Each row was made from one walk, in order. Every step used is in the known rows, and no mark comes twice. Write each row's walk.
(in the rows, 128 means zero)
Known rows
vugi -> tiso -> lumo -> bibop -> vabinib -> kizar -> fata -> sigo: [130 118  93 187 122  94 132 163  99 127 139 110 118 149 150 113 148 148
 179 133  97  41 183 188 135 135 137 120 124 212 149 143 111 137 129  67
 102  83 139 144 125 123  70 133  30 108  77 142 126 111 143  98 189 118
 124 181 194  80  95 101 154  89 109 102 110 143 138 147 100 144]
bibop -> lumo -> tiso -> vugi -> kizar: [105 102 146 121 138 114 153  94 107 174 140 115 115 102 118 115 179 119
 118  81 128 163  94 145 184 122 134  92 127 122 151 129 161 168 150 147
  98 125 144  95 154 149 102 132 121  99 160  98 145 135  93 161 122 158
 128  89 110  99 170 139 149 151 116 143 127 101 147 129 120 123]
vugi -> tiso: [141 156 178 112 170 137 100 129 142 133 147 133  89 125 104 136 113 123
 132 125 138  82 138 153 126 118 127 154 115 125 115  88 155 119 141 137
 113 175 123  98 136 112 101 130 123 142  85 122 104 122 157 128 160 126
 142 166 171  99 151  92 124 160  68  99 109 110 115 138 147 113]
fata -> sigo: [117 140 182 109 174 111  91 133 126 128 108 162 105 139 113 164 127 142
 171 135 133  64 151 172 139  93 106 148 116 133 159  88 168  66 109 103
 135 155 126  87 107 106 124 117 148 183 111 128 161 155 181 105 123 115
 123 188 146 135 142  77 108 145  82 114 118 141 118 120 127 156]
vugi -> kizar -> vabinib -> bibop -> birop: [154 160 122  74  74 121 116 112 121 103 116 161 161 159 133 138  73 136
 125 143 112 147  94 137 112 122 122  96 120 120 150  83 107 157 130 130
 151 110 133  90 127 127 144 148 107  71 147 166 143 113 128 107 172 120
 128 110 135 118 110 134 115 166 108 151 123  89  95 141 187 111]
vugi -> tiso -> lumo -> fili -> birop -> bibop -> vabinib: [113 122 136 126 128 183 118 161 181  97 193  90 157 152 129 130 159 107
 129 133  80 118 178 115 123 133 134 149 144 103  16 136  76 101 146 210
 140 108 153 178 147 186 117 122 103 117  70 173 112  94 163 126 170 147
 123 157 106 157  68 127 163  77 118  88  67 130 185 133 129  88]
fili -> birop -> bibop -> lumo: [118 133 163  97 139 157 156 171 193 122 145 172 148 151  68 167 148 119
 135 153 132 158 133 119 113 105  99 146  88  67  77 133  94 110  93 190
 155 146 122 173 119 107 160 151 166 154 121 161 155 152 126  87 117 103
 116 100  71 182 112 139 153 115 125 122 113 141 152 143 140 147]
vugi -> kizar -> vabinib: [137 146 120  72 115 101  76  97 118 133 138 158 120 131 110 178  87 133
  97 122 145 107 124 146 124 138 133  96 105 103 166  98 145 143 114 144
 130 137 128  73 141 154  97 118 106 122 143 124 133 111 133 116 144 133
 107 122 152 100 156 109  80 153 110 111 129  99 104 147 160  93]
vabinib -> bibop -> lumo -> fili: [ 98 158 134 139 124 149 144 108 136 130 134 139 166 125 154  98 146 141
 163 146 120 132 120 165  79  66 124 180 141 178 118 111 124 104 107 149
 142 145 127 138  95  83 203 193 150  99  90 146 110 154 154 141 139 111
 136 131 124 126  96 144 137 145 116 117 153 136 106 104 108 168]
tiso -> vugi: [141 131 189 106 162 131 114 115 128 161 114 142  59 119 127 122 148 132
 125 125 149 117 126 116 140 129 127 128 119 120 142 133 154 121 115 117
 119 151 127  73 111  94 124 130 147 166 155 107 127 132 139 129 101 130
 142 137  89 122 160  97 128 179  91 121 118 125 136  92 147 114]
vabinib -> bibop -> lumo -> tiso -> vugi -> kizar: [110 118 131 119 103 109 183  90 110 170 122 108 122 118 147  90 170 120
 139 106 133 170  85 148 146 124 127 105 131 141 156 114 159 163 157 133
 116 123 151  94 132 128 144 171 118  79 158 102 133 131  96 153 134 147
 142  96 123 107 127 155 151 150 102 178 149  91 128 121 118 124]
gusu -> kizar -> fata: [157 145 102 136 173 105 120 164 120  99  88 153  80 111 104 153  99 132
  89 166 164 108 153 156 127 128 133  91  97 101 164 147 145 149 103  84
 101 189 111  40 101  95 135 123 115 156 121 136 145 113 109  82 130 114
 128 131 163 101 145 103 107 166 113 101 156 124  78 156 111 130]
gusu -> kizar -> fata -> sigo: [125 137 106 135 182  91 112 159 108 100  80 150  88 123 117 176 113 147
 142 171 149  83 180 194 143 113 123  82 104 128 190 124 164 116 110  63
  91 175 123  28  90  98 141 105 109 178 105 150 181 131 134  78 128 119
 124 173 180 107 147  78 108 145 106 121 129 139  81 149 100 151]
fili -> lumo -> tiso -> vugi -> kizar -> gusu: [116 136 119 105 134 125 124 130 105 129  97  61  81  79 130 171 116 130
  80  85 117 145 100 145 202 220 149  80 138 128 118 151 149 203 118 148
 105 115 141  67 195 176  84 109 129 141 124  67 122  89  90 149  93 171
 147  99 128 113 178 134  88 140 154 147 117  82 111 135 102  85]
sigo -> fata: [120 130 157 124 171 126 105 171 172 148 138 151  72 120  93 104 109 131
 130 150 143  93 143 114 149 105 115 158 107 104 152 117 153 119  89 112
 149 184  98  92 123  74 147 153 140 144 114  75 141 154 153 102 118 123
 155 151 142 116 140 115 127 139 102 102 145 131  87 116 123 128]
tiso -> lumo -> fili: [112 139 152 142 157 149 103 109 146 116 138 124 125 131 148 119 161 135
 126 124 128  96 162 147  93 102 137 176 136 153  85 141 155  93  82 177
 149 140 122  91 126 130 123 145 137 148  84 124 109 131 160 126 129 142
 124 164 116 120  99 109 110 143 128  63 125 135 129 115  87 121]
lumo -> tiso -> vugi -> kizar: [114  92 139 109 148 112 123  89 109 148 136 105  83 110 130 120 153 113
 107  88 150 133 102 127 172 135 135  91 129 111 161 111 184 148 160 126
 112 131 145  64 158 166  89 100 133 129 167  78 122 112 114 154 111 168
 141 129 119 118 169 126 133 157  99 129 127 101 133 130 132  80]
vabinib -> bibop -> birop: [157 155 171 104 127 147 140 152 135 104  98 160 131 157 125  94 102 130
 155 146 115 130 109 118 103  87 103 160 127 125 114  93 128 111 123 113
 155 142 117 119  98  79 176 160 133 111 133 157 138 132 147  98 142  99
 151 139 118 149 105 128 147 176  95 138 138 121 110 125 163 146]
fili -> birop -> bibop -> lumo -> tiso: [ 98 113 141 141 139 146 181 169 187 109 156 149 152 130  83 159 163  99
 149 132 127 177 132 136 128 110 103 160 104  77  78 119 133 105 155 186
 142 156 126 198 139 140 133 130 169 153 130 130 145 124 105 113 107 126
 116 116  74 168 121 165 150 101 150 130 127 134 159 168 119 142]
bibop -> vabinib -> kizar -> lumo -> fili: [125 143  85 165 107 139  99 106 100 132 122 112 185 130 170  72  92 160
 112 116 116 113 107  99 111 115 139 144 171 176 124 158 113 118 132  87
 120  96 115 192 106 147 149 125 122 110  95 127 104 142 142 156 139 102
 125 139 180 141 124 126 125 103 172 114 152 161 109 107 114 150]
fili -> lumo: [107 173 167  99 153 130 106 157 145 123 113 141  93 125 117 169  91 132
 142 131 134  96 129 147 110 162 119 173 110 109 101 133 141 110  74 126
 161 163 115 107 117 107 138 148 149 176 119 127 132 133 127 105 101 116
 129 129 139 143 136 122  84 147 130 118 125 124 117 126  92 128]
tiso -> lumo -> bibop -> vabinib: [140 119 152 155 124 112 124 172 129 125 145 138 105 145 137 107 169 131
 148 123  97  67 180 124  94 109 114 169 120 155 101 143 109  96 108 142
 150 123 113 156 116 126 115 142  91 125 133 143 147 136 167 102 148 132
 110 135  91 123  78 138 144 113 121 101 137 128 178 130 123 139]
diso -> kizar: [173 145 172  92 160 122  99 104 105  97 115 142  85 131 123 141 101 123
 144 145 170 104 133 144 128 117 106 104 118  91 156 106 165 119  93 115
 109 147 123 111 117 100 139 102 139 163 154 135 149 126 159 123 128 125
 143 142 151 114 140 116 127 162 104 128 131 137  91 145 129 104]
birop -> bibop -> vabinib -> kizar -> lumo -> tiso -> vugi: [169  96  80 172  85 107 157 142  99 158 115  91 123 138 154  70 115 134
 121 120  99 165  90  63 145 176 136  96 151 127 135 165 138 130 185  94
 105  93 130 190 117 131 113  98 112 126 165  96 117 116  79 138  91 120
 137 111 130 141 124 156 137 127 166 190 117 139 150 105 150 140]
diso -> bibop -> vabinib -> kizar -> lumo: [199 132 106 143  88  96 120 119  79 142 111 122 171 172 137  99  75 142
 131 134 125 116 128  88 107 167 127 141 156 117 131 139 107 123 121  75
 125 101  86 198 112  98 132 115 108 118 151 147 123 181 127 130 148  96
 130 105 181 130 120 144 117 107 168 191 132 168 105 113 130 154]
birop -> bibop -> vabinib -> kizar -> fata -> sigo: [158 119  83 147 130  95 107 177  95 126 107 155 138 175 120 126  92 173
 168 158 100  90 141 142 145 121 122  89 119 115 181 151 124  98 130  64
 119 111 118 160  88 106 122 104  68 130 149 132 159 120 143  73 117  83
 134 171 165 157 123 115 141 133 111 152 128 170 114 118 136 171]
fili -> birop -> bibop -> vabinib -> kizar: [141 107 135 116 129 152 137 168 142 121 120 156 156 160 103 121 112 119
 110 142 146 127 115  68 133 132 114 118 130  57 117 141  80 101 139 122
 169 118 124 206 121 158 132  95 133 123 165 146 133 122 126  97 121  97
 137 134 121 191 102 131 184  89 115 145 134 160 158 131 156 122]
tiso -> lumo -> bibop -> vabinib -> kizar: [152 105 129 174 110 108 151 151  99 129 119 139 125 142 145  81 164 127
 129 120 128  75 147 105  98 131 125 150 132 170 132 164 110 118 104 105
 168 102 119 181 122 129  96 122  96  95 143 130 131 138 137 109 148 122
 123 139 137 111  70 130 157 104 126 114 151 142 167 125 106 130]
gusu -> kizar -> vabinib: [168 154 119 119 131 111 115 135 104 109 102 162 104 111 119 173 102 109
  87 159 162 122 151 148 114 147 141  86 112 108 169 113 143 129 130 118
 111 177 131  63 112 116 123  91 130 147 148 140 148 115 114 117 137 129
 118 139 153  71 132  92  81 152 124 128 133 101 109 155 150 127]
lumo -> tiso -> vugi -> kizar -> vabinib: [120 103 106 110 116 100 110  75 105 149 141 117  92 101 135 157 129 110
 106  91 143 138 111 135 162 160 151  73 128 117 182 104 169 160 175 137
  96 128 152  64 158 169  73  87 119 121 182  86 121  84  95 166 111 163
 128 124 114  79 173 127  94 154 122 138 121  86 137 144 154  78]
lumo -> tiso -> vugi -> kizar -> gusu: [143 110 121 123 143 120 121 109 102 135 105  79  87  86 119 128 144 130
  72  81 139 146 107 134 204 164 141  71 140 131 150 129 167 189 155 148
  82 126 132  54 189 169  78  89 132 121 128  61 117  95 117 154 118 166
 154 121 116  94 188 115 117 153 114 126 132  87 114 128 141  88]

Which walk is each row?
[101  93 151 134 138 154 195 149 182 137 146 130 118 120 102 145 182  93
 139 126 122 196 127 110 158 133 117 126 114  84  91 142 121 129 160 175
 122 129 150 156 142 124 125 131 172 157 161 128 137 122  84 139  85 142
 126 101  37 161 138 156 165 112 143 146 105 128 178 135 134 131] | fili -> birop -> bibop -> lumo -> tiso -> vugi
[ 62 152 138 116 128 184 165 111 183 111 139 145 186 122 142 131 150 122
 155 148 143 159 125 148  92  69 121 191 140 146  86 116  81 110 112 157
 160 132 143 158 111 120 210 198 176 115  84 172 116 146 150 141 141 113
 131 125 101 161  85 143 154  90 130 103 156 144 121 128 104 140] | vabinib -> bibop -> lumo -> fili -> birop
[138 118 122 111  86 103 117 124 139 120 129 101 132 131 126 117 132 135
  99 132  91 155 107  91 137 136 121 102  90 164 121 129  89 170 106 113
 124  59 131  81 161 115 127 146 121 121 120 168 150 156 114 106 131 160
  90  73  95 152 141 136 140 143 159 125  97 110 136 117 169 117] | tiso -> vugi -> kizar -> lumo -> bibop -> birop
[ 62 132 146 110 180 182 109 116 183  86 146 141 145 109 127 153 136 112
 123 129 152 121 148 124 124  84 129 179 130 118  94 113 117  95 117 152
 156 148 139 121 134 165 149 122 180 170  91 138 103 127 171 147 117 134
 126 162  99 167 129 115 140  91 127  61 143 145 128 137 118  99] | lumo -> fili -> birop
[138 101  93 119  76  93 142 111 119 154 161 124 130 124 109 158 153 114
 122 117 102 196 108 141 150 162 147  53 104 107 156 128 144 160 169 184
 104 111 152 115 156 139  88 118 110 106 186 114 138 107  73 140 104 158
  99  82  86  94 152 159 109 160 145 178  89  88 157 133 158 133] | birop -> bibop -> lumo -> tiso -> vugi -> kizar -> vabinib
[140 132 154 151 138 114 129 150 158 115 155 110  88 125 121 129 167 105
 142 135 122  66 177 165  88 126 125 174  95 183  79 112 139 117 105 161
 143 142 121 102 153 106  79 153 100 138  65 138 103 125 150 109 171 159
 121 156 150  86  94 114 127 128  94  75 101  96 147 146 118 110] | vugi -> tiso -> lumo -> bibop
[186 112 133 136 119 126 118 159  97 137 117 154 139 166 113  87 107 144
 116 137 118 109 109  84 120 130 118 109 136  90 143 143 121 102 141 104
 156 129 112 192 107 119 123  98 106 109 171 126 136 128 133  94 118  94
 136 142 150 158 108 130 159 147 104 159 129 148 147 104 158 152] | birop -> bibop -> vabinib -> kizar
[166 131 149  81 141 126  99 110 109 159  94 100  83 104 104 139 130 147
  55 103 144 125 113 126 192 161 133  63 127 119 140 141 130 198  98 150
  97 116 126  32 166 141  92 113 127 118 117  90 128 116 133 122 124 151
 150 103 122 114 179  89 118 165  99 118 111  93 103 104 158  94] | tiso -> vugi -> kizar -> gusu
[161 123 135 173 113 122 143 147 101 136 149 109 118 130 139  78 157 115
 130 114 117  70 154 123 111 143 141 149 133 187 112 144 109 138 138 116
 141  99 127 178 146 140  71 123  69  80  98 140  96 117 131 136 192 135
 130 156 188  81  77 119 166 108 102 117 118 118 166 134 121 121] | vugi -> tiso -> lumo -> bibop -> vabinib -> kizar
[168 157 104 118 102 108 138 133 101 109  79 163 110 121 144 154  93 109
 110 179 173 125 140 149  78 148 135  96 124 124 181  95 135 131 136 106
 134 169 137  60  92  85 166 134 130 121 147 160 139 106 108 102 147 121
 141 140 170  78  83 112  92 155 105 166 148  93  97 148 154 124] | gusu -> kizar -> vabinib -> bibop
[135  87  82 155  90 133 175 146 147 136 120 102 141 137 152  96 124 118
 109 122 133 184 101  45 160 179 132 108 151  96 100 168  98 141 195 105
 117  78 143 210 126 160 117  88 133 138 162 115 118 109  72 141  94 129
 138 106 103 175 113 159 154  76 176 174 115 145 160 129 146 107] | fili -> birop -> bibop -> vabinib -> kizar -> lumo -> tiso -> vugi
[ 62 140  90  86 132 151  85  84 192  98 147 104 184 121 132 161 109 140
  85 126 149 137 117 125 118 123 129 145 128 122  85 111 101 130  95 152
 143  94 127 114 161 192 146 153 157 145  60 150 121 137 145 131 142 154
 102 112 145 172 136 126 111  64 172  70 132 135  97 150 111  82] | vugi -> kizar -> lumo -> fili -> birop
[129 116 146 142 134 110 109 168 114 115 151 143 116 126 117 121 141 128
 154 124 101  73 162 113 101  90 106 168 113 151 148 115 112  92 135 102
 143 143 117 168 115 130 140 115 116 129 149 143 138 134 177 120 129 120
  98 138 101 143 114 142 143 121 107 110 148 143 160 126 150 143] | lumo -> bibop -> vabinib
[ 57 140 157 128 168 184 138 118 183 113 157 151 176 112 116 148 161 119
 137 125 137 150 133 148 123  73 123 177 134 132  87 131  99 116 109 173
 136 139 130 160 120 143 165 152 182 138  85 151 125 157 154 154 131 128
 113 125  90 159 133 125 151  88 151  72 138 150 137 136 100 143] | bibop -> lumo -> fili -> birop
[133 126 122 145 132 110 133 112 140 152 116 109  77 101 157 118 134 129
 132 114 137 145 112 117 141 148 134 139 138 153 121 131 180 129 149 108
  90 137 129 105 127 108 118 129 147 181 125  87 116 119  98 146  93 146
 131 125 108 117 157 133  86 148 159 131 123 118 123 122 128 125] | kizar -> lumo -> tiso -> vugi
[ 93 129 151 134 151 130 142 133 132 135 117  96  56  98 147 153 131 108
 147 102 132 138 125 133 145 177 136 144 123 131 119 141 173 128 135 124
 126 154 144 101 133 125 108 120 152 187 157  91 112 110  91 158  65 148
 144 129 104 128 151 141  90 144 142 142 111 115 144 122  88 108] | fili -> lumo -> tiso -> vugi
[192 138  90 139  80 103 116 158 116 146 105 136 152 173 132  93  76 164
 112 150 118 124  99  74 101 150 121 118 130 112 117 155 108 114 122  97
 142 104 102 206 101 104 129 126 105 117 130 131 135 143 111  88 128  86
 124 112 167 160 105 144 126 132 152 164 130 150 121 107 152 164] | birop -> bibop -> vabinib -> kizar -> lumo
[ 89 147 143 140 158 127 130 158 138 100 121 117  96 105 131 168 111 111
 150 110 129 117 125 149 116 160 127 180 125 120 110 126 175 108 126 131
 152 171 120 129 140 141 114 123 150 179 129  95 119 104 111 135  88 133
 128 145 144 132 144 154  76 129 145 126 135 122 121 158  76 124] | fili -> lumo -> tiso
[121 120 156 153 117 125 196 115 123 168 114 129  94 110 154  88 173 123
 180 120 133 169 106 148 128 113 123 144 140 162 146 126 160 134 157 125
 107 146 142 126 101  86 161 173 138 110 154 104 121 129  95 157 112 131
 159 113  98 108 122 155 142 159 112 169 141 112 140 111 120 151] | vabinib -> bibop -> lumo -> tiso -> vugi
[109  94 104 138 129 186 129 144 137  97 144 129 193 147 127 112 126 114
 114 141 123 145 123  67 122 113 134 129 150  89 106 149  78  97 151 134
 172 110 142 209 125 182 144  92 143 111 133 148 107 122 150 134 115 116
 136 154 114 200  99 138 181  71 138 122 130 170 158 118 138 117] | lumo -> fili -> birop -> bibop -> vabinib -> kizar
[195 145 138 142 140 143 117 151  74 142  78 129 131 116 122  97  92 159
  87 107 133 106 105 107 170 139 130 107 165 134 144 155 108 166 131  95
 108 125 103 172 126 143 106  90 115  95 123  95 124 122 147 122 145  93
 163 139 162 105 146 101 138 134 117 132 166 140 115 114 145 147] | bibop -> vabinib -> kizar -> gusu
[ 61 133 103  79  69 163 152  58 160 142 149 128 180 117 162 149 150 113
 121 134 146 200 110 146 125 126 153  97 148 141 131 122  63 171 128 170
 127  78 178  95 143 152 176 175 142  76 126 166 118 119 106 172 145 152
 112  80  84 124 110 138 143  90 149 134 116 106 129 122 144  92] | tiso -> vugi -> kizar -> vabinib -> bibop -> lumo -> fili -> birop
[159 123  75 168  95 122 104  90  80 119 130  94 205 154 157  87  85 145
 141 132 105 129 134  82  95 139 136 150 174 155 116 140 105 116 124  90
 128  92 102 199 121 121 153 110 121 107 123 153  99 185 146 166 140 112
 117 123 177 136 121 146 122  95 187 168 134 178 107  99 107 158] | diso -> bibop -> vabinib -> kizar -> lumo -> fili
[114 116  79 145  97 152 122  98 122 103 140 106 226 155 149 120  91 118
 125 134 125 150 139  74 109 144 134 163 173 122  90 141  64 122 125  96
 141  77 116 217 136 155 161 111 141 123 113 172 100 174 144 165 144 111
 124 114 146 168 109 145 144  37 202 153 128 185 122 126 102 121] | diso -> bibop -> vabinib -> kizar -> lumo -> fili -> birop
[ 94 145 155 142 152 153 118 109 133 129 150 136 163 109 119 116 149 136
 144 125 115 128 126 158 109  61 129 171 132 163 115 130 134 105 107 163
 125 149 125 144 106 111 156 162 155 122  95 129 123 163 156 151 129 113
 112 131 113 125 147 122 124 144 136  96 139 142 123 109 102 182] | bibop -> lumo -> fili
[138 112 133 153 135 116 158 165 139 120 150 139 136 135  92 134 152 120
 156 133 102 156 123 139 117 100 108 141 103 110 116 121 167  95 154 173
 131 166 119 172 123 105 122 132 141 139 141 110 135 128 110 113 100 116
 117 120 104 137 134 166 129 153 135 147 129 129 141 143 121 181] | birop -> bibop -> lumo -> tiso
[ 89 135  89 143 117 166 119 111 146 117 126 114 199 131 166  98  98 141
 104 123 138 136 112  84 127 121 141 160 169 143  98 153  73 130 138  94
 132  86 130 212 117 183 157 122 143 123  87 143 108 136 138 155 147 112
 126 130 155 169 110 133 144  47 182 105 150 169 125 132 116 116] | bibop -> vabinib -> kizar -> lumo -> fili -> birop
[106 117 119  83 149  87  87 107 118 155 114 133  71 136 126 170 130 166
 145 131 134  98 143 176 178 129 135  60 109 126 191 129 151 151 101  82
  99 108 141   4 129 122 108 134  87 153 126 118 168 122 135  97 119 136
 123 141 137 123 180  83 120 157  93 115 103 129 100 114 130 110] | tiso -> vugi -> kizar -> fata -> sigo
[105 163 109 142  85 138 136 101 128 128 144 154 174 124 156 132 118 137
 166 150 120 149 128 178  69  88 140 155 143 190 134 109 107 115 121 159
 129 139 138 142  98  93 188 188 143  95 110 156 102 122 132 156 141 111
 118 119 122  95  95 141  96 142 142 128 148 125 109 117 131 167] | kizar -> vabinib -> bibop -> lumo -> fili
[142  95 106 126  83  86 151  66  84 154 163 112 142 122 106 172 150  99
 148 100 111 198 133 152 149 175 144  74 129 115 166 111 148 176 160 156
  88 111 136 104 169 128  82 103 107  92 203 126 127 149  88 183 133 156
 105  70  95  59 170 159 110 143 163 201  96 110 141 137 131 123] | diso -> bibop -> lumo -> tiso -> vugi -> kizar -> vabinib
